Each row was made from one small tree. The marks that hang from a mark follow it in brackets, in alphabetical order. Every link used is in the known rows. Write each row's tree.
In the rows, 128 means zero.
Known rows:
M[S[G K]]: [ 96 111 103 116 114 123 118  86  73  96  89 169 122 126  92 109  94 139
 150 158 123 126 106 131 125 163 132 125 138 105  98 114 129 129 123 137
 177 117 107  98 100 126 171]
M[S X]: [126 118 139 137 100 133 117 108 122  93 133 181 152 153 130 122 127 142
 112 126 100 166 133 131 121 143 193 139 114 144 114 133 147 134 143 145
 142 124 133 131 124 110 127]
L[T]: [ 90 127 136 115 118  98 132 115 119 112 110 106 138 128 121 123 109 132
 151 104 119 120 137 112 140 131 113 126 117 151 118 110 143 123 139 134
 133 117 137 127 138 136 117]
S[K]: [139 122 115 115 109 116 117 108 106 116 120 105 118 118 118 121 106 144
 148 136 138 125 107 134 151 142 115 122 123 110 115 110 113 123 133 124
 150 111 116 123 109 126 147]
X[K L[T] M[N]]: [115 146 120 134 101 136 208  96 112 109  75 169 132 106 116 111  77 141
  86  58 114 128 149 113 159 127 112 168 129 149 162  56 120  94 161 127
 126 146 160 115 118 143 164]
A[U[N[G] X[K]]]: [105  82  97 127  99 110 149 174 107 127 161  71  74 112 143 105 110 121
 121 107 129 135  63  74 127 101  82 151 158 132 152  61 151 132 184  99
 143 120 137 120 143 120 108]
N[K L[T]]: [106 135 128 115 129  79 142 157  96 138 156 113 181  90 123 112  84 132
 141  86 126 121 146 110 152 106  93 140 146 139 122  84 134 126 162 131
  92 116 146 120 121 142 129]
G[N[L[X[M]]]]: [ 77 124 163 160 143 127 139 141 132 131 106 133 161 115 115 130 156 150
 114  74 114 142 134 112 106 127  94 176 125 120 185  96 149 143 121 126
  81 130 142 100 141 118 145]
S[G[N[K M]]]: [130 127 127 152 134 109 166 168 121 148 152  82 114 121 138 161 126 112
 132 146 150  99 110  97 137 133  85 160 152 107 156 105 163 132 122 138
  97 164 122 109 124 130 175]
N[G K[X]]: [164 126 114 135 112  82 111 168 137 153 206  57 129  87 134 127 134 126
 112 125 114 112 102 109 123 111 106 147 133 114 129  66 138 122 135 143
 107 136 103 131 109 118 117]
T[L]: [127 146 119 138 144 147 153 149 109 138 107 163 172 142 107 128 133 139
 114 111 139 117 130 127 113 120 116 142 124 115 146 116 130 136 150 127
 118 127 125 115 130 114 136]
G[N]: [130 127 131 139 153 128 144 144 139 138 124 110 130 131 131 156 145 130
 137 134 119 111 132 112 145 136 117 144 130 134 141 135 159 136 115 130
 117 136 142 130 148 128 147]
T[L[X]]: [ 87 135 128 116 134 130 141 138 113 125 101 138 179 158 121 129 134 155
 111  85 149 122 115 114  95 128 105 151 120 108 145  99 121 138 151 127
 123 116 118 110 151 103 113]
R[K[N[M]]]: [149  96 142 137 113 140 136 147 123 140  86  79 113 109 162 155 121 122
  89 124 151 107 117 123 116 114  96 139 112 105 160  77 170 119 137 124
 131 157 118 110 113 113 140]
R[K[S[G[N]] X]]: [135  75 103 146 139  85 104 107 131 126  60  79 127 128 122 129 164 132
 127 142 103  81 112 114 109 134 100 142 160 115 141  46 172 126  77 148
 158 167 111 102 136 104 172]
L[T X[M[S[G]]]]: [  5 114 150 133  92 113 120  67  89  73  55 164 131 143  96  95 109 146
 126  79 103 144 123 106  93 164 119 147 115 142 133  88 143 126 125 146
 156 111 121  84 134 127 130]
S[G[N] K]: [115 121 110 119 141 116 139 116 108 122  90  93 109 127 102 143 122 155
 186 159 141  99  96 106 148 157  91 139 136  95 122 115 156 131 107 125
 155 138 115 113 136 134 187]
N[L]: [115 125 139 136 146 125 141 153 116 138 138 162 170 108 111 116 128 133
 132 116 125 137 139 134 112 111 117 142 144 117 143 115 135 137 141 126
  99 135 138 115 114 136 140]
L[T X[K[N]]]: [ 64  87 144  80 107  85 163  98 115 105  86  41 105 128 151 135  89 147
 106  63 128 111 128  86 154 134  91 135 124 146 121  64 144 100 134 123
 157 136 138 134 182 117  87]
S[K[N[L]]]: [123 107 136 114 138 111 141 141  95 133 109 105 145  88 115 137 106 150
 134 131 141 114 130 131 138 118  88 125 141  92 147  86 155 124 129 113
 129 136 131 123 119 125 146]
K[N R]: [129  91 149 137 155  96 138 130 120 119 116 123 114 127 131 156 142 129
 101 140 121  93 130 116 122 117 129 109 127 137 160 110 165 130  97 130
 142 171 122 140 147 132 117]
G[N[L U] S]: [109 138 163 146 173 109 152 188  96 135 174 158 215 129 116 129 114 135
 139 114 104 125 164  91 114 152 111 148 159 173 148 104 139 165 105 134
  77 147 162  95 138 131 169]
A[U]: [135 111 130 108 110 108 126 144 120 110 140 109 117 117 127 114 119 113
 175 122 125 129 114 113 118 145 118 123 148 140 130 115 119 142 142 121
 126 130 117 118 134 117 123]
M[N S X]: [120 109 119 120  98 120 128 114 133 103 119 199 141 171 130 153 103 160
 100 130  95 159 133 125 118 148 207 150 121 129 108 121 169 132 159 138
 145 133 143 149 134 102 152]
S[G K]: [115 116 104 106 119 122 120  98  95 111  96 104 107 121  99 117 103 152
 175 154 149 116  90 124 132 148 102 123 136  91 108 107 121 122 120 124
 167 131 100 116 112 137 172]
S[K[N[U] X[M]]]: [158 119 151 141  83  97 119 116 117 113 112  27  91 102 116 119 135 133
 112 101 112 114 118 119 121 162  76 121 136 110 177  38 134 127  88 140
 146 170 110 119 120 120 127]
R[K]: [154 118 112 117 120 143 100 122 122 132  99 112 136 114 140 117 111 134
 125 124 131 120 109 129 129 121 117 137 116 118 110 104 129 122 139 121
 147 120 117 116 115 123 146]
X[K[S[G[N]]]]: [104  87  98 140 146 111 168 110 117 126 101 120 101 136 125 123 129 130
 106 147 114  93 123 103 149 138 115 141 179 146 128  81 139 113  88 136
 136 160 133 101 147 123 171]
N[G M U[X]]: [ 99 126 148 159  84 121 133 199 128 152 207  78 140 139 169 118 148 120
 115 110 131 143  85  96  78 118  77 151 122 147 161  69 153 138 158 146
  74 147 121  87  98 145 112]
M[S[G] X]: [101 112 128 129 106 138 118  97 107  85 114 193 141 157 114 118 123 150
 137 144 112 153 119 121 106 153 179 144 123 124 108 131 155 131 134 145
 158 142 118 119 122 119 148]
M[S X[L[T]]]: [106 136 148 135  99 122 155  93  95  69 109 208 208 132 130 112 109 135
 137  89 102 152 155 123 130 135 167 150 105 164 127 106 141 120 165 159
 135 119 153 114 117 133 127]
L[X[M]]: [ 88 126 148 140 102 135 119 101 133 108 104 113 116 134 123 112 141 141
  99  81 126 151 112 124 102 139 113 147 113 126 154 100 113 124 121 128
 124 116 119 112 128 115 119]
K[N]: [126 113 143 116 139 126 143 135 129 134 101  99 105 117 137 153 128 129
 111 136 133 108 137 123 133 123 115 122 131 120 149 114 160 120 114 121
 136 145 132 140 145 119 114]
M[S[G[N[U[A]]]]]: [ 72 134 142 127 159 106 141 155  99 129 139 178 141 155 111 121 109 135
 143 135 109 106 124  91  88 166 110 136 146 128 123 133 183 171 109 148
 121 149 146  82 139 160 151]
S[G[N[L[X] M]]]: [ 46 101 159 151 144 104 160 163 122 135 117 122 162 132 120 150 152 146
 143 107 142 124 118  96  77 130  74 178 146  90 180  91 181 151 126 136
  84 168 127  86 144 130 163]
R[K[X]]: [170 103 116 126 108 115  89 117 133 126  94  69 134 110 128 118 141 132
 121 107 111 117 115 130 115 127 110 137 119 106 125  72 136 126 123 134
 160 145 109 131 116 110 133]
T[L[X[K M[N]]]]: [ 94 128 105 126 105 146 181 117 118 131  70 148 121 152 109 126 103 175
  44  53 131 135 111 105 119 135 112 179 128 105 163  54 114 116 159 114
 128 134 128 119 146  97 158]
K[R S[G] X]: [108  62 120 164 136  49 104  93 116 101 107 137 123 146 100 111 181 127
 107 149  91  88 119 122  81 131 136 102 167 134 164  53 149 134  63 165
 157 197  97 114 130 127 141]
L[T X]: [ 52 113 148  95 104  75 120 101 120  99  98  87 144 146 134 123 115 151
 151  78 126 126 123 102 122 139 106 134 109 144 115  93 138 124 142 136
 137 106 132 119 163 124  97]

Write each row's tree:
[173 135 123 128 106 157 174 109 118  96 145 147 157 115 147 107 114 142
 109  91 131 153 128 120 164 117 146 160 129 134 136 100  98 105 157 132
 131 153 141 129 127 133 140] : M[X[K L]]
[142 112  99 126 137  65 131 176 129 157 203 131 122 117 135 159  97 152
  95 151 122  94  89  98 128 108 140 142 138 128 117  81 159 126 144 136
 102 152 116 136 119 136 167] : M[N[G K[R]]]
[128 102 128 157  88  90 131 130 101 117 148 120 130 117 116 120 131 103
  81 128 111 126 123 125  99 144 123 144 154 105 152  72 152 136 122 163
 133 164 107 108  93 111 146] : N[K[X] M[S[G]]]
[103 148 164 126 172  95 137 176 108 133 181 153 166 157 129 132 101 144
 127 115 114 107 142  87 117 157 115 136 129 173 147 122 155 174  98 131
 109 138 165 102 142 144 146] : G[N[U[A]] S]
[137 100 113 161 126  53 117 177 122 158 209 103 173  74 127 103 142 125
  78 121 101 108 125 121 100  86 106 144 173 129 150  21 141 125 126 153
  68 145 118  99  88 112 131] : N[G K[S X] L]
[114 128 146 157  88 160 140 110  88  76 101 209 167 108 128  73 142  98
 110  78  97 166 128 131  94 140 119 153 136 170 198  83 122 134 159 131
 130 113 142  88  78 115 119] : A[U[X[L M[S]]]]
[144 128 127 140  78 161 173 116 101  89 115 127 125  98 142  64 129 104
 111  58 117 155 108 112 137 125  83 162 147 164 195  57  85 112 163 111
 132 139 137 101  95 127 115] : A[U[X[K L M]]]
[141 126 132 191 124 157 175  86  77  80 115 252 163 105 108  78 123 108
  40  90  90 144 145 138 131 128 160 143 135 169 174  87  91 120 121 149
 131 154 136  87  84 147 156] : X[K[R] L M[S]]
[156 113 140 130 110 164 188 106 101  83 114 182 158 116 151 124 102 134
  71  98 112 146 154 123 157 129 166 154 131 143 148  93 138 104 149 139
 149 159 153 129 125 112 128] : M[S X[K[N] L]]
[129  90 128 133 140  83 124 142 101 127 150  98 104  99 124 149 119 157
 131 162 131  84  84 105 129 117 108 117 111 118 141  79 163 124 110 130
 138 150  97 122 123 140 145] : S[K[N[G] R]]
[108 124 124 150 104 141 142 109 121 117  84 220 119 138 102 131 107 138
  59 112  93 148 143 140 108 150 167 148 126 130 150 109 152 126 135 131
 133 121 142 121 108 115 163] : X[M[N S]]
[119 152 135 153 100 150 189  88  94  95  89 149 145  90 117  86  99 119
  97  54 119 134 145 118 161 122  97 160 121 161 164  70  92  95 147 133
 121 133 147  99 108 155 140] : X[K L[T] M]
[144 115 127 143 157  80 128 165 100 139 187 156 176 103 120 117 119 126
 107 122 121 115 125 121 131  97 126 127 155 133 143  96 127 142 133 135
  94 158 125 122 111 145 145] : N[K[R] L]
[ 92 119 132 140 176 125 155 157 113 147 111 153 156 118  96 141 140 145
 175 142 128 109 130 106 115 125  93 160 156 102 151 115 174 142 113 127
 103 159 135 105 143 142 176] : S[G[N[L]]]
[ 98  88 145  94 142 117 112 143 112 129  79  88 161  98 144 137 113 160
 114  87 144 118 123 118 103 105  83 152 127  96 136  64 164 126 143 111
 129 133 124 108 140 106 127] : R[K[N[L[X]]]]
[ 96 136 133 192 117 174 155 107  84  95  69 222 157 124 115 105 144 107
  48  85 114 161 135 138 101 106 113 157 136 131 219  93 156 130 158 124
 151 103 172 107  91 130 128] : U[N X[L M[S]]]
[123 119 132 123 115  50 128 145 106 134 153  76 180  88 113 112 115 129
 132  75 104 117 146 112 138 111  90 142 148 127 139  51 145 130 146 142
 105 144 138 131 121 129 115] : N[K[X] L[T]]
[162 105 133 142 157 127 190 120  99 108 115 150 133 102 143 131 120 120
  80 113 127  96 139 118 152 107 118 128 144 145 169  80 130 109 114 131
 141 189 138 127 133 145 134] : X[K[N R] L]
[ 95  72 168 144 149  37 137 135 108 113 102  99 167 108 103 139 150 137
 122  92  88  89 158 108 106 110 100 118 133 139 190  45 193 141 102 145
 131 196 135 139 150 139 104] : K[N[L[T]] R X]
[ 67 104 131  91  92  89 150  94 112  99 106  65 123 136 141 109  91 146
 123  58 122 130 117  92 153 141 103 141 122 150 102  77 112 112 146 129
 149 117 134 122 165 125 102] : L[T X[K]]
[ 99 113 140 178 101 130 137 165 114 134 171 184 146 118 131 126 129 111
  80 139 115 145 118 125  83 127 143 151 111 136 142 102 159 136 149 154
  90 123 118  81  82 127 140] : N[G M[S]]
[ 42 108 159 163 143  68 167 176  92 144 120 161 152 122 105 127 103 134
 102  79 151 115 137 108  91  81  76 146 126  93 200  88 205 161 177 121
  97 134 177  98 115 165 131] : U[A N[L[T] M]]
[ 77  86 168 132 162  66 149 144  97 118 108 135 168 112 112 138 125 141
 129 108 107  91 155 105 123 106 108 117 129 148 170  78 185 135 116 134
 118 172 141 124 149 148 121] : K[N[L[T]] R]
[130  93 113  96  82 117 140 134 113 104 139  78  95 130 154  87 118 114
 135  89 116 145  93  98 148 133  99 135 153 162 141  81 110 126 159 110
 150 133 128 129 132 113 100] : A[U[X[K]]]
[148  76 148 146 144  69 124 122 133 114 114  86 111 124 123 153 174 128
  95 130  95  87 136 117 109 122 127 111 127 128 182  75 178 138  81 145
 157 194 115 157 153 119 105] : K[N R X]
[129  73 109 153 134  82 145 102 110 107 136 149 116 139 135  97 130 119
  59 127 100 105 127 125 145 118 151 106 163 173 134  72 105 117  93 145
 134 165 123 114 127 128 139] : X[K[R S]]
[ 85 111 114 153 127 124 122 165 121 146 140 102 111 132 137 136 140 141
 103 127 138 130  84  98 102  85  91 150 128 113 168  94 186 131 162 113
 136 105 144 130 132 131 110] : U[N[G] X]
[122  96 112 167 107 122 161  92 109 106 103 226 101 143 103 113  99 138
  25 104  73 140 130 126 134 143 186 141 132 157 150  85 126 125 119 136
 146 161 135 122 112 129 168] : X[K[R] M[N S]]
[ 91  79 133 130 137  81 143 130 100 114 146 140 162 127 125 100 123 152
  98  79 113 134 115 108 118 111 121 140 146 133 137  76 107 138 130 128
 120 163 124 111 142 135 124] : N[L[X[K[R]]]]
[146 152 133 119 128 101 133 194  97 149 210 101 181  99 139 107  91 121
 130 101 132 128 131 108 122 119  93 134 177 131 114  91 106 146 150 135
  67 143 136 100 113 141 137] : N[K L U]
[167 128 106 114 105 143 186 115 131 108 126 165 144 133 148 137  91 166
  97  99 128 149 128 116 154 122 161 175 136 123 130  82 126 102 173 127
 134 168 151 146 133 125 164] : M[N X[K L]]
[149 159 123 122 114 103 125 198 119 157 239  74 136  97 156 119  90 122
 134 123 134 116  96  94 124 124  96 138 153 140  93  87 113 129 147 145
  72 131 112 101 116 141 129] : N[G K U]
[ 98 123 116 149  96 149 118  71  77  90  72 183 107 116  78  90 106 138
 118 139 116 143 108 138 118 165 131 135 127 109 131 101 119 125 113 133
 169 115 102  86  82 129 178] : X[M[S[G K]]]
[144 103 114 195 109  72 120 116 121 126 118  88  94 111 119 115 145 103
  30 105 113 112 128 133 125  98 110 125 175 118 195  36 140 124 105 140
 131 136 137 127 114  98 131] : U[N[K[S X[M]]]]
[114 112 147  96 112 105 117 134  77 102 133  69 145 143 149 125  95 148
 121 123 122 123 118  99 136 160  85 112 134 169 149  60 140 132 104 121
 168 128 142 124 128 110 125] : G[S[K[N[U[X]]]]]
[155 103 119 126 130  64 136 163 126 128 182 164 170 139 132 150 105 170
 100 121 113 131 121 105 130 100 173 154 146 118 136  81 158 136 158 131
 102 178 134 155 129 129 173] : M[N[K[R] L] X]
[ 93 126 143 102  97  72 147 163 125 124 150 128 183 153 128 136  84 177
 166  81 109 144 138  87 114 136 134 154 134 140 111  71 169 140 176 140
  93 166 154 127 153 140 151] : M[N[L[T] U] X]
[126  99 121 164 132 112 172 132 113 134 123 198 126 117  96 115 110 156
  56  94  96 134 131 119 128 107 142 155 147 131 176  65 130 125 130 121
 109 184 135 121 112 144 179] : X[K[R] M[N[L]]]
[ 65 107 111 120 143 121 155 136  96 133  88 245 160 134  86 132  95 153
 119 141 107 135 144 127  86 140 147 153 166 100 122 106 175 139 145 130
 128 149 141 109 118 128 187] : M[N[L] S[G]]
[ 75 139 147 127 178  97 156 192 104 158 161 149 162 132 101 121 116 152
 175 117 132 102 123  89  79 133  71 149 161 104 150 114 182 172 120 133
  82 173 147  79 137 174 163] : S[G[N[L U[A]]]]
[116 104 134 120 143 129 163 154 102 134 169 122 117  97 136 135  81 148
  76 134 117 111 132  94 151 125 125 144 128 166 139  71 139 108 110 115
 137 140 134 120 135 111 138] : X[K[N[G[S]]]]
[ 89 139 143 147 115 134 115 121 129 130 120 149 105 142 127  92 146 147
  81  82 125 149 108 127 106 107  98 145  94 134 200 102 151 134 136 112
 134 115 145 116  95 145  99] : U[A X[M]]
[ 94 155 155 141 103 128 117 146 126 130 152 125 118 152 136  80 137 139
  96  71 120 145 102 112  93 123  84 135 113 147 185  91 142 148 134 125
 116 128 144  97 100 160  97] : N[U[A X[M]]]
[119  93 116 171 158  51 125 184 103 146 221 172 184  88 131 103 130 133
  83 142 112  99 114 119 105  77 127 128 170 155 141  50 136 130 123 150
  58 150 115  87  89 137 156] : N[G K[R S] L]
[133 103 107 115 105  89 122 167 104 121 150  59  95 121 153 122 105 106
 131 111 144 129  84  90 134 108  80 131 176 128 160  84 151 144 175 101
 146 108 144 146 138 104 104] : A[U[N[K] X]]
[119 102 113 160 103 100 122  84  92  93  90 215 115 139  90 120 101 154
  67 132  89 132 115 142 123 158 169 125 115 129 149  86 143 133 117 138
 157 139 119 118  94 125 187] : X[M[N S[K[R]]]]
[146  94 112 152 139  56 114 126 109 116 169 138 139 131 148 114 128 114
  73 146 111  89 123 125 138 110 147 100 167 165 135  79 115 126  99 152
 114 147 117 117 113 124 138] : N[K[R S]]
[135 116 127 117 121 159 187 123 110 115 100 104 134 108 164 122 125 126
  78  91 132 126 132 112 157 105  82 148 142 141 182  69 138  98 143 114
 151 152 155 133 129 125 103] : U[X[K[N] L]]
[155  78 106 141 107  85  84 100 128 118  91  91 136 120 138 104 147 124
  88 122 102 105 125 140 109 119 122 121 146 131 133  39 135 119 102 147
 154 143 111 111 111  97 133] : R[K[S X]]
[126  68 154 169 141 103 190 165 101 138 141 136 131 105 134 131 126 122
  54 105 122 112 136 114 124 100 109 135 149 126 197  62 154 130 123 131
  98 210 131 111 119 142 141] : X[K[N[L M] R]]
[ 19  98 169 144  98  80 142 130  89 101 114 169 206 132 123 113 114 128
 103  65 108 153 150 116  80 137 116 155 122 139 152  76 158 146 165 152
  94 118 144  77 113 122 114] : N[L[T X] M[S]]
[116 114 148 133 127 117 159 142 104 111 118 124 170 133 176 115 147 110
  91 105 124 107 147 114 102 113  83 117 174 172 186  45 148 119 117 145
 111 155 154 101 123 128 101] : K[N[U[X[L]]] S]
[ 55 109 170 124 161  85 153 174  86 132 150 162 192  87 109 134  90 159
 128 112 111 105 157  89 116 110 100 148 116 169 158  61 185 124 130 124
  98 128 151 103 130 128 137] : K[N[G[S] L[T]]]
